Known rows, with every step that occurs:
befole satuv pesam guva zavo: [ 3.265 -1.323 -0.772 -0.252 -1.124  3.669 -2.978 -2.856 -2.549 -2.113
  2.391  0.980  0.851  1.545 -0.747 -0.876 -0.743  2.083  2.951 -0.442
 -0.702 -1.122 -0.396  3.357  0.065  2.267  0.038  1.091 -1.767  4.903]
suli vota pesam guva zavo satuv: [ 1.782 -2.298 -1.368 -0.901 -2.575  1.379 -1.801 -1.952 -3.030  3.633
  2.238 -0.004 -1.496 -0.481  1.569 -0.731 -1.504  1.268  1.691  1.068
 -0.220  2.951 -0.997  3.052 -1.827  2.204  1.197 -1.271 -0.613  3.615]
guva suli vota: [ 1.753 -1.278 -3.413 -1.260 -2.168 -1.131 -0.503 -2.127 -1.755  3.644
  1.978 -0.887 -2.144  1.065 -0.981 -2.527 -3.443  0.307 -0.649  1.542
  0.112 -2.149 -2.017 -0.035  0.299  1.334  1.047  0.399  0.425  0.050]
vota pesam guva zavo tikap: [ 2.457 -1.835 -0.498 -0.613 -3.037  3.263 -4.010 -2.966 -2.678  3.528
  2.976  1.309  0.348 -0.197  2.372 -1.240 -1.268  1.654  0.505 -1.188
 -0.838  1.737 -1.365  2.289 -0.746  0.771 -1.253  0.549 -0.102  2.019]
befole satuv pesam tikap: [ 2.090  0.238  0.301  1.093 -0.101  3.600 -2.658 -2.259 -1.034 -1.748
  2.067  0.118  1.752  0.857 -1.691  0.703 -0.464  0.950  0.934 -1.437
 -1.510 -0.328  0.334  1.925  2.404  2.109  0.451  3.110 -0.750  3.730]
suli vota pesam tikap zavo: [-1.122 -1.902  0.250 -0.712 -3.988  2.234 -0.710 -1.180  0.198  3.632
  2.423 -1.713 -0.666 -1.918 -0.094  0.430 -2.098 -0.435  0.371  0.019
  0.225  2.255 -0.259 -0.481 -0.250  0.223  1.397  2.282  1.381  0.947]
befole satuv zavo vota: [ 3.082  2.933 -3.488  1.026 -2.398  2.018 -1.362 -3.203 -4.017 -1.788
  1.883  0.238  1.265  2.018 -1.183 -1.602 -0.575  1.293  1.744  1.694
 -2.123 -0.584 -0.114  1.542 -0.423  2.174  2.413  1.749  1.887  5.044]
satuv pesam tikap zavo vota suli: [-0.829  1.033  0.322  0.518 -3.638  2.759 -0.856 -2.201 -0.157  0.172
  2.358 -2.977 -0.015 -0.812 -0.101 -0.940  0.844  1.090  1.530  1.535
 -0.348  2.222  0.690 -0.750  1.737  0.740  1.279  3.269  1.304  1.612]
suli vota pesam tikap zavo satuv befole: [-2.186 -0.387  0.434 -0.684 -4.109  1.899 -0.663 -0.955  0.247  2.199
 -0.094 -3.118 -0.545 -0.964  2.154  0.617 -2.582  0.130 -0.142  0.991
  0.251  2.279  1.583 -0.830  0.518  1.309  0.729  1.327  0.082  0.843]
suli vota: [ 1.460 -1.569 -2.112 -0.343 -2.699  0.333 -1.116 -1.846 -1.302  2.528
  1.535 -0.449 -0.820 -0.188 -1.725 -1.554 -1.899 -0.129  0.145  0.468
 -0.803  0.219 -0.930  0.894 -0.554  1.274  1.168  1.027  1.639  1.154]
befole satuv pesam vota suli: [ 2.081  0.336 -2.229  1.948 -0.176  1.906 -2.689 -2.035 -0.296  1.873
  0.800  0.552  0.336  0.468 -1.232 -0.735  1.726  0.790  1.562 -0.627
 -3.525 -0.487 -1.261 -0.028  2.764  1.690  1.894  1.711 -0.308  3.010]
suli vota pesam tikap zavo satuv: [-1.065 -0.680 -0.384 -0.812 -2.968  1.713 -0.471 -0.463 -0.501  3.408
  1.911 -2.123 -0.858 -1.784  0.624  0.781 -2.238  0.895 -0.080  0.693
 -0.466  2.602  0.723  0.175 -0.122  0.792  2.213  1.195  1.237  1.704]
tikap pesam vota suli: [ 0.210 -1.392 -1.819 -0.117 -0.882  0.830 -2.495 -1.241  0.679  3.843
  2.732 -0.666 -1.555 -1.969  0.257 -2.528  1.548 -0.454  0.040 -1.318
 -3.099 -0.407 -3.480 -0.065  1.851  1.330  0.955  1.722  1.515  0.652]
guva pesam tikap zavo: [ 0.022 -2.770  0.602 -2.112 -1.905  3.447 -1.289 -2.208 -0.408  1.992
  3.569 -3.230 -0.474 -0.953 -0.554 -2.453 -1.586  0.959 -0.566 -1.002
 -1.137 -1.356 -0.022  1.935 -0.846  0.159  0.856  3.058  0.481  2.337]
zavo satuv suli: [-0.181  1.186 -2.793 -1.134 -1.034  0.922 -1.200 -1.484 -2.595  1.206
  0.904 -0.136 -0.997 -0.056  0.362 -2.548 -1.687  1.767 -0.737  1.316
 -1.538 -2.563  0.269  2.380  2.530  2.188  0.671  0.698  0.513  1.862]
befole satuv pesam: [ 2.737  0.859 -2.398  0.948 -1.342  2.758 -2.390 -2.467 -2.083 -0.951
  0.376  0.867  2.175  1.181 -1.771 -0.747 -0.574  1.460  0.804 -0.705
 -1.424 -1.570  0.402  1.937  1.729  1.835  1.201  1.729  0.245  2.265]
zavo satuv: [ 1.950  0.776 -2.467 -0.436 -0.650  1.850 -1.772 -1.630 -2.414  1.491
  2.316 -0.006 -0.557  0.493 -0.240 -1.702 -0.937  1.831 -0.851  0.640
 -2.060 -1.155  0.148  2.297  0.466  1.768  1.770  0.339  0.875  2.519]
guva pesam: [ 2.147 -2.211 -2.149 -1.459 -1.389  2.174 -2.014 -3.027 -2.319  3.354
  1.809 -1.550  0.058  0.300 -0.520 -3.788 -0.814  0.945 -1.136 -0.658
 -2.028 -1.408 -1.608  3.247 -1.089  1.075  1.125  1.411  0.574  1.634]
suli vota pesam guva: [ 0.981 -2.768 -0.131  0.367 -3.518  1.406 -2.183 -2.093 -1.951  4.824
  0.852  0.393 -0.047 -1.105 -0.076 -0.694 -0.291 -0.009  1.018  0.019
 -0.103  2.696 -1.172  1.693 -1.268  1.185  0.780  0.501  1.073  2.501]
tikap suli vota pesam: [-0.496 -1.604 -1.610 -0.073 -3.229  0.789 -0.387 -1.170 -1.975  5.612
  0.050 -0.493 -0.758 -2.011 -1.109 -0.467 -1.355  0.411 -1.396  0.831
  0.651  0.848 -0.035  0.727  0.304  0.728  3.276  1.126  1.557  0.276]
satuv zavo tikap: [ 2.411  1.723 -2.288  0.079 -4.670  2.457 -3.191 -3.544 -2.022  0.812
  2.764 -0.743  0.100  1.653  0.641 -1.442 -1.862  1.750 -0.074  0.108
 -1.945 -1.265 -0.915  1.958  0.183  1.432  1.041  1.856  1.806  2.000]
vota pesam tikap zavo: [-0.934 -0.618  0.358 -0.446 -2.661  4.170 -1.626 -1.472 -0.297  2.740
  3.524 -0.728 -0.495 -1.634  0.230 -0.263 -0.623  0.090 -0.374 -1.165
 -0.803  0.149  0.286  0.487  0.758  0.246  0.860  2.573  0.732  1.207]
satuv pesam: [ 1.268  0.435 -1.712  0.486 -2.521  3.201 -2.657 -2.626 -1.232 -0.393
  1.607 -0.671  0.635  1.252 -0.941 -1.791 -0.349  1.064  0.540 -0.124
 -0.770 -1.513 -0.631  2.362  1.181  2.062  1.340  1.627  0.360  1.347]
befole satuv: [ 2.953  0.102 -2.837  0.166 -0.073  1.668 -1.877 -1.886 -2.399  0.942
  1.687  1.857  1.151  0.141 -1.933 -1.268 -0.862  1.025 -0.259 -0.868
 -2.255 -1.869  0.161  1.376  1.202  1.016  0.945  1.301  0.786  2.714]
suli vota pesam tikap: [ 0.573 -1.909  0.029  0.262 -2.191  1.610 -1.729 -2.104 -0.731  4.046
  2.232 -0.724 -0.560 -1.085 -0.209  0.266 -0.933 -1.113 -0.166 -0.785
 -0.710  3.076 -0.951  1.043  0.152  1.486  0.805  1.658  0.481  1.854]

Rows:
[-0.040  0.779 -2.745 -0.142 -3.462  0.971 -0.205 -1.793 -1.667  3.280
  2.189 -0.964 -0.796 -1.535 -0.428 -2.885  0.365  1.111  0.280  2.140
 -1.158  0.932  0.431 -1.343  0.551 -0.414  1.468  1.493  3.080  0.646] | tikap zavo vota suli
[ 1.859 -1.548 -1.062 -0.748 -1.828  1.880 -2.387 -2.591 -2.661  5.510
  2.693  1.060 -1.262  0.219  0.951 -2.221 -0.751  0.966 -0.447  0.167
 -0.293 -1.613 -1.523  1.757  0.760  0.933  0.065  0.367 -0.602  2.015] | vota pesam guva suli
[ 0.070 -1.173 -1.466 -0.016 -4.551  0.372 -1.312 -1.309 -1.601  5.873
 -1.176 -0.471  0.457 -2.179 -0.091  0.191 -2.842  1.461 -1.922  0.429
  0.353  1.917 -0.044 -0.615  0.769 -0.046  2.144  1.698  2.402 -0.916] | zavo tikap suli vota pesam
[ 1.086 -1.236 -2.763  0.155 -3.419  0.820 -1.530 -2.154 -1.665  4.680
  0.890 -0.056  0.014 -0.704 -0.344 -1.260 -1.124 -0.464 -0.330  0.046
 -0.799  2.064 -1.443  0.938 -0.426  0.981  1.521  0.417  1.724  0.270] | suli vota pesam
[ 1.697 -3.319 -0.740 -0.697 -3.176  1.765 -2.216 -2.585 -2.418  3.896
  2.561  0.353 -1.669 -0.381  0.777 -1.031 -1.183  0.193  1.817  0.274
  0.223  2.466 -1.918  2.498 -2.088  1.689  0.330 -0.350 -0.289  2.556] | suli vota pesam guva zavo
[ 3.005 -2.300 -0.038 -0.877 -2.423  2.786 -3.449 -2.821 -2.343  1.128
  3.842  0.876 -0.598  0.344  1.014 -1.609 -1.958  1.910  1.056 -0.818
 -0.925 -0.165 -0.897  2.440 -0.956  0.965 -1.694  1.094  0.083  3.250] | pesam guva zavo tikap
[ 3.126  0.626 -1.805 -1.643 -3.454  0.555 -3.259 -2.918 -2.308  0.476
  2.046 -0.495  1.089  0.764  1.263 -1.007 -3.437  2.986  0.839  0.157
 -0.960 -3.042 -2.625  0.848  1.632  1.419 -0.792  1.992  1.144  1.967] | befole satuv zavo tikap pesam guva suli
[-1.112  1.357  0.526  1.163 -3.198  3.810 -1.030 -2.866 -2.430  1.191
  2.654 -1.743 -0.880 -0.137  0.180 -0.243  0.643  0.947  0.012  1.638
 -0.133  1.213  0.349  1.873  0.417  2.361  3.932  3.058  1.001  4.733] | satuv zavo vota pesam tikap suli
[ 1.514 -0.907 -0.234  0.439 -5.456  1.130 -1.910 -2.070 -2.864  3.809
 -1.126  0.022  1.420 -1.118 -0.174  1.929 -2.208  2.529  1.023  0.973
  0.370  1.865  0.409  1.122  0.285  0.846  2.461  1.796  1.424  3.712] | befole satuv zavo tikap suli vota pesam guva
[ 0.583 -2.225  0.574 -1.069 -2.167  2.216 -2.793 -1.606 -1.261  0.878
  2.758 -0.206  0.465 -1.721 -0.044 -2.150 -0.243  1.073  0.952 -1.103
 -0.534 -0.943 -1.846  2.316  0.123  1.759 -0.417  1.994  1.703  1.916] | tikap pesam guva
[ 0.369  1.494 -0.225  0.818 -2.214  2.251 -0.604 -1.915 -0.815 -0.573
  1.296 -1.654  1.576 -1.006 -1.074  0.081  0.387  1.510  1.743  1.055
 -1.092  1.784  1.460 -1.130  2.473  0.447  1.180  3.321  1.200  2.542] | befole satuv pesam tikap zavo vota suli
[ 3.037 -0.360 -1.090  0.937 -1.443  3.240 -2.453 -2.878 -3.585 -3.800
  1.470  0.506  1.741  1.825 -0.657 -1.510 -0.061  2.245  3.487  1.256
 -0.602  1.064  0.223  2.358 -0.593  2.319  0.490  1.318 -0.630  5.993] | befole satuv pesam guva zavo vota
[ 1.298 -3.085 -1.504 -0.185 -0.156  2.258 -2.156 -2.425 -0.825  3.096
  2.099 -1.793 -1.269  0.866 -0.537 -3.932  0.327  0.124 -0.506 -1.216
 -3.240 -1.708 -2.115  2.184 -1.491  1.495  2.087  1.797 -0.017  4.025] | guva pesam vota
[ 2.429 -1.699 -1.152 -0.262 -2.019  0.068 -1.501 -2.237 -1.632  0.788
 -0.056 -0.230  0.549  1.486 -1.563 -0.568 -2.818  1.698  2.090  1.319
  0.621 -1.360 -1.045  0.895  1.199  1.956  0.829  1.072 -1.113  2.860] | befole satuv pesam guva suli vota
[ 0.824 -3.693  0.595 -1.245 -3.634  0.821 -1.400 -1.541 -2.024  2.359
  1.598 -0.557 -1.602 -1.296 -0.153 -0.275 -3.233  2.091  0.749  1.134
  1.534  0.527 -0.091  1.203 -0.905  0.748  0.789  1.640  0.502  2.725] | pesam guva zavo tikap suli vota
[ 1.481 -3.035 -0.932 -1.159 -2.322 -0.474 -1.043 -2.110 -1.826  3.704
  2.470 -0.499 -2.216  0.740 -0.930 -2.301 -2.703  0.568  0.503  1.557
  0.510 -1.517 -1.686  0.915 -0.363  1.315  0.421  0.540  0.065  2.334] | pesam guva suli vota
[ 0.828 -0.912  0.358  0.334 -1.063  3.301 -2.509 -2.374 -0.958  3.595
  3.240  0.479 -0.014 -0.762  0.253 -0.303  0.194 -0.559 -1.116 -1.939
 -1.468  1.358 -0.747  1.811  0.989  1.391  0.259  2.141 -0.159  2.331] | vota pesam tikap
[ 0.018 -3.111  1.123 -0.003 -4.682  0.990 -1.922 -1.316 -1.748  5.699
 -0.949 -0.220  0.419 -2.549  0.128  0.546 -1.870  1.706 -0.352  0.469
  0.867  2.624  0.345  0.177  0.041 -0.025  1.255  1.752  2.002  1.248] | zavo tikap suli vota pesam guva
[-0.882 -2.352  0.369 -1.072 -3.244  1.572 -0.824 -1.396 -2.424  3.060
 -0.765 -1.295 -2.048 -0.618  2.098 -0.244 -2.007  1.602  0.472  2.085
  1.836  1.399  1.123  2.107 -0.276  2.388  1.493 -0.557 -1.697  2.654] | tikap suli vota pesam guva zavo satuv befole
[-1.112 -0.445  1.095  1.232 -1.393  3.145 -0.658 -1.429 -2.164  2.525
  1.618 -0.535 -0.197 -1.625 -0.336 -0.277  0.651  0.613 -1.291  0.505
 -0.262  1.986  1.213  0.734  1.004  1.039  2.569  3.158  1.055  3.755] | zavo vota pesam tikap suli
[ 0.563 -2.535 -1.941 -0.878 -2.097  0.430 -1.603 -2.094 -3.236  2.689
  0.098  1.560 -0.338 -1.088  0.349 -1.108 -2.513  0.442  2.256  0.775
 -0.223  1.162 -1.197  1.911  0.658  1.540 -0.756 -0.172 -1.216  2.990] | befole satuv suli vota pesam guva zavo
[ 2.946  0.421 -0.698 -0.581 -4.067  2.183 -3.789 -2.726 -2.203 -0.822
  1.596 -0.253  2.518 -0.420  0.755 -0.170 -2.017  2.504  1.917 -0.872
 -1.387 -0.425 -1.627  1.748  0.818  1.467 -0.685  2.556  2.090  2.864] | befole satuv zavo tikap pesam guva
[ 0.060 -0.548 -3.372 -0.578 -1.571 -1.116 -0.435 -1.445 -2.241  1.233
 -0.959  0.686  0.379 -0.753 -1.880 -1.302 -3.195  0.184  0.520  1.095
 -0.956 -1.306 -0.249  0.478  2.218  1.370  0.228  1.409  0.974  1.439] | befole satuv suli vota
[ 1.841  1.428 -1.980  0.347 -1.822  2.908 -2.349 -2.153 -1.780 -0.824
  1.150 -1.134  0.396  1.136  0.078 -1.283 -0.624  2.381  0.042  0.844
 -1.302 -0.945  0.334  2.909  1.136  2.700  2.260  0.686  0.481  2.098] | zavo satuv pesam
[ 2.044 -0.063 -3.135 -0.186 -1.386  1.996 -1.532 -2.799 -3.472 -0.617
  3.739  0.057 -1.120  1.586  0.139 -3.352 -0.665  0.590  0.730  1.380
 -1.118 -0.142 -1.057  1.710 -1.314  1.814  0.963  0.763  0.804  3.216] | guva zavo vota
[ 0.402 -3.014  1.105 -0.610 -4.730  1.834 -2.025 -2.148 -1.358  0.153
  0.517 -1.720 -0.575 -0.179 -0.154  0.229 -2.975  2.857  1.754  1.500
  2.272  0.877  0.064  1.626 -0.497  1.407  1.231  1.915 -0.061  2.019] | satuv pesam guva zavo tikap suli vota
[ 1.995 -2.521  0.205 -0.355 -3.546  1.415 -1.949 -1.607 -2.143 -0.528
 -0.659 -0.447  1.097 -0.398 -0.965  1.273 -3.690  3.168  2.270  0.778
  1.360  0.751  0.705  1.180  0.288  1.274  1.107  2.010 -0.199  3.069] | befole satuv pesam guva zavo tikap suli vota
[-0.629 -1.726  1.619 -0.276 -0.340  3.245 -1.034 -1.130 -0.856  1.528
  3.470 -0.319 -1.569 -1.332 -1.767  0.111 -0.538  0.715 -1.492 -0.668
 -0.161 -1.948  1.180  1.619  1.820  1.266  2.051  3.414  0.091  3.441] | pesam tikap suli
[-0.912 -2.559  1.569 -0.502 -1.595  1.294 -0.112 -0.835 -0.276  2.169
  2.304 -1.558 -2.034 -1.914 -2.256  0.655 -1.715  0.099 -0.721  0.525
  0.623  0.107  0.588  0.875  0.883  1.370  2.407  3.125  0.539  3.084] | pesam tikap suli vota
[ 1.647 -0.810 -3.760 -0.912 -2.834 -0.636 -0.945 -2.446 -2.030  6.062
  1.030 -0.350 -1.427  0.296  0.069 -1.916 -2.911 -0.156 -1.383  0.917
  0.073 -0.327 -2.392  0.093  0.515  1.014  1.494 -0.211  0.424 -0.999] | guva suli vota pesam
[ 2.197  1.499 -2.988  0.533 -2.984  0.455 -3.274 -2.363 -0.191  2.116
  1.598 -0.579  0.550 -0.440  1.239 -0.432 -0.410  1.280  1.045 -1.250
 -4.147 -0.143 -3.204 -0.799  2.385  1.212  0.905  2.387  1.982  1.719] | befole satuv zavo tikap pesam vota suli
